Each row was made from one path, in order. Every step used is in the known rows, and no mark comes twice. Write each row's path.
Known rows:
kemon/derug/dizi/zoma: [ 0.696  4.732 -0.991 -0.059 -1.431  4.966 -0.892 -0.279 -0.001 -1.901
 -2.252  4.319  4.601  0.596  0.756  0.878 -0.302  2.138]
falezip/dizi: [ 0.186  2.187 -0.062 -0.476 -3.253  0.708 -0.717 -1.460  0.894 -2.149
 -0.073 -0.209  0.705  3.691  0.691 -1.423 -0.976 -1.616]
kemon/derug/vizi/falezip: [-0.665 -1.226 -1.667  2.152  2.390 -3.128  1.804 -1.833 -0.247  1.214
  2.549 -1.255  2.358 -5.196 -2.729 -1.891 -0.065 -1.582]
vizi/falezip/dizi: [-0.044  0.088 -1.722  1.613 -1.737 -1.053  0.039 -2.915  0.415 -2.593
  1.727 -0.762 -0.133  1.283  1.024 -2.149 -1.677 -3.952]
derug/vizi/falezip: [-1.801 -2.253 -1.318  1.433  1.669 -1.543  1.422 -1.413 -0.158  0.065
  1.726 -2.272  1.973 -3.207 -2.220 -3.876 -0.234 -3.275]
falezip/vizi/derug/dizi/zoma/giso: [ 0.379  0.695  2.164 -0.938  0.619  2.311 -0.101  3.240  0.295 -1.173
 -3.127 -0.325  0.918  0.494  2.218  0.608  0.420  1.399]
dizi/derug/vizi: [-0.697 -0.053 -0.464 -0.785  0.833  0.180  0.110  0.811 -0.552  3.043
 -0.589 -2.938  0.518 -1.190 -3.882 -0.421  2.180 -0.540]
giso/zoma/vizi/falezip: [-0.967 -2.119  0.602 -1.536  1.980 -0.879  1.186  0.259 -0.235 -1.558
  4.293 -2.718 -0.282 -1.967  1.224 -2.594 -1.485  1.683]
kemon/derug/vizi/falezip/dizi: [ 1.293  0.776 -1.465  2.601 -0.697 -3.402  0.841 -2.942  0.319 -0.106
  2.210 -0.985  1.089 -4.508 -1.029 -0.793 -0.627 -3.298]
giso/zoma/vizi/derug/dizi/falezip: [ 0.133 -2.929  1.441  1.342 -0.043 -3.173  0.068 -0.588  0.020  1.219
  1.373  2.582 -2.561 -3.363 -0.255  1.522  0.581  1.756]
dizi/derug: [-1.175  0.070 -1.740 -1.377  0.359  1.700 -0.767  0.385 -0.784  1.022
 -0.259 -1.861 -1.686  5.403 -1.544  0.577  1.113  0.536]
giso/zoma/dizi/falezip: [-1.027 -2.996 -0.604 -2.347 -0.238  1.529 -0.856  0.940  1.003  1.507
 -0.971  5.338 -4.372  2.185  3.043 -0.904 -1.867  2.109]
falezip/vizi/derug/dizi/zoma: [ 0.402  3.475  1.317  0.917 -1.034  2.027 -0.918 -0.316 -0.532 -0.531
 -3.261  1.874  3.801  1.617 -0.392  1.849  1.830 -0.632]
kemon/derug: [-0.327  2.202 -0.480 -0.682  0.277 -0.606  0.432 -0.629  0.337  0.376
  0.939  1.107  2.403  1.660 -1.525  0.292 -0.184  3.103]
giso/zoma: [-0.967  2.268  2.089 -5.617 -0.333  3.461 -0.181  0.996  0.936 -2.314
  0.925 -1.372  3.033  2.657  1.683 -3.597  0.026  4.308]
vizi/derug/dizi: [ 0.973 -0.933  2.149  1.963 -0.744 -0.545  0.203 -2.787 -0.766 -1.263
 -0.067  2.495  0.835 -2.798 -2.950  0.148  0.983 -0.158]
dizi/falezip/vizi/derug: [-1.599 -1.238  1.796  2.076  0.972 -7.188  0.208 -0.572 -0.153  4.123
 -0.702 -1.559 -0.761  3.727 -2.597  2.771  3.043 -2.041]
falezip/dizi/zoma: [-0.253  3.987 -1.064 -1.846 -2.861  4.606 -1.309  0.745  1.119 -2.709
 -2.940  0.886  2.778  6.066  2.719 -0.798 -0.779 -0.865]
kemon/derug/vizi/falezip/dizi/zoma/giso: [ 0.979  0.039 -0.791 -1.041  1.141  1.639  0.824  2.990  1.275 -1.379
 -1.206 -1.182  0.313 -2.522  3.269 -0.795 -1.473  0.823]

Which path is each row?
[ 1.491 -0.183 -1.256 -0.548  0.217 -0.761 -0.422 -0.585 -0.817  0.134
  3.004 -3.374 -3.855 -0.233  0.885  1.629  0.106  0.066] -> giso/zoma/vizi/falezip/dizi/derug
[ 0.460 -0.317 -3.157  1.359 -0.383 -0.560 -0.673 -2.014 -0.827  0.049
  1.442 -2.259 -3.282  2.537 -0.231  1.153  0.135 -2.998] -> vizi/falezip/dizi/derug
[ 1.100 -1.924  2.766 -0.532  0.431 -2.394  0.499  1.105  0.007  0.233
 -0.425 -1.071 -1.634  0.514 -1.007  2.429  0.796  1.125] -> falezip/dizi/zoma/vizi/derug
[-0.061  2.086 -1.910  0.180 -1.258  2.459 -0.323 -0.206  0.721 -1.837
 -1.616 -0.225  2.864  0.959  1.699 -1.496 -0.615 -3.244] -> derug/vizi/falezip/dizi/zoma
[-0.030 -1.724  2.925 -0.027  1.302 -5.394 -0.073  0.002 -0.108  4.276
 -0.928  0.778 -2.697  1.402 -0.793  2.938  2.224  0.157] -> giso/zoma/dizi/falezip/vizi/derug
[ 0.273 -0.380 -1.360  2.207  1.375 -0.130  0.766 -0.608 -0.831 -1.166
  2.388  1.137  0.798 -3.675  0.580  0.596 -1.634  0.613] -> kemon/derug/dizi/zoma/vizi/falezip
[ 0.068 -0.849 -0.511 -1.622  0.586  2.869  0.532  3.319  1.375 -2.244
 -1.847 -1.948  0.043 -0.858  3.688 -2.347 -1.640 -0.600] -> derug/vizi/falezip/dizi/zoma/giso
[ 0.547 -1.828 -0.363 -0.893  0.954  1.364 -0.205  0.919 -0.803  3.905
 -1.665  0.607 -2.671 -2.672 -3.054  0.344  0.856 -0.093] -> zoma/dizi/derug/vizi
[ 0.971  2.420  0.924 -0.254 -0.602  2.395 -0.260  1.595 -0.415 -0.643
 -0.014  2.226  1.743 -1.685  0.424  2.000 -0.871  3.957] -> kemon/derug/dizi/zoma/vizi
[ 0.896 -1.067 -2.297  1.374  0.005 -1.567 -0.401 -1.035 -1.083  0.603
  2.364 -2.815 -4.434  0.943 -0.268  2.100 -0.155 -1.925] -> zoma/vizi/falezip/dizi/derug
[ 0.406 -1.387  1.492 -1.740  0.841  3.959  0.224  3.180  0.605 -2.727
 -2.866  0.851 -0.121 -0.280  2.439 -0.783 -0.590  2.446] -> vizi/derug/dizi/zoma/giso
[-1.569 -0.420  0.178 -4.137  0.764  5.640 -0.002  5.005  1.392 -2.716
 -3.012 -0.961  0.515  4.649  3.926 -2.648 -1.529  2.835] -> dizi/zoma/giso
[-0.428  2.301 -2.405 -0.095 -1.652  3.250 -0.722 -0.492  0.704 -3.072
 -1.490  0.485  2.047  4.253  2.999 -1.306 -1.340 -2.696] -> vizi/falezip/dizi/zoma
[ 1.356  3.118  0.044  1.805 -1.436  1.078 -0.159 -2.640 -0.497 -1.052
  0.834  4.081  3.007 -3.326 -1.748  0.646 -0.363  2.150] -> kemon/derug/dizi
[-0.062 -2.745  2.861 -1.111  1.681 -1.828  0.804  1.877 -0.213  0.669
 -0.553 -1.088 -1.079  1.276 -1.627  1.759  1.099  2.153] -> dizi/zoma/vizi/derug
[ 1.154 -0.858  0.667 -2.858  1.201  2.295 -0.212  1.363 -0.551  3.438
 -1.047  0.084 -2.108 -3.903 -1.905 -0.099  1.110  1.781] -> giso/zoma/dizi/derug/vizi
[ 1.536 -1.871  3.239  1.976 -0.267 -1.827  0.496 -1.647 -1.099 -0.550
  1.117  1.604 -0.623 -4.843 -3.040  1.345  0.608  1.211] -> zoma/vizi/derug/dizi
[-1.206 -2.566 -2.476  1.691  2.405 -1.651  1.035 -1.151 -0.942  1.623
  1.778 -3.199 -0.295 -2.873 -2.759 -1.734  0.800 -3.237] -> dizi/derug/vizi/falezip
[-1.297  1.815  0.789 -0.669 -0.734 -1.743 -1.344  0.850  0.291  3.932
 -1.372  1.878 -1.259  4.115  1.898  1.495  0.424 -0.221] -> giso/zoma/dizi/falezip/vizi
[-0.434 -3.833  0.459  3.339 -0.299 -4.086  0.100 -1.109 -0.225  1.771
  0.752  3.184 -3.133 -2.209 -1.421  1.925  0.355 -0.220] -> zoma/vizi/derug/dizi/falezip
[-1.870  3.440 -0.130  3.188 -2.073 -3.002 -1.309 -1.102 -0.285  2.839
 -0.816  0.997  1.771  3.251 -0.320  1.728  1.462 -2.766] -> derug/dizi/falezip/vizi
[ 1.094 -0.017  0.369 -0.335 -1.031 -1.443  0.340 -1.288  0.327 -2.370
  3.597 -2.086 -0.994 -1.900  2.169 -1.328 -1.793 -0.673] -> giso/zoma/vizi/falezip/dizi
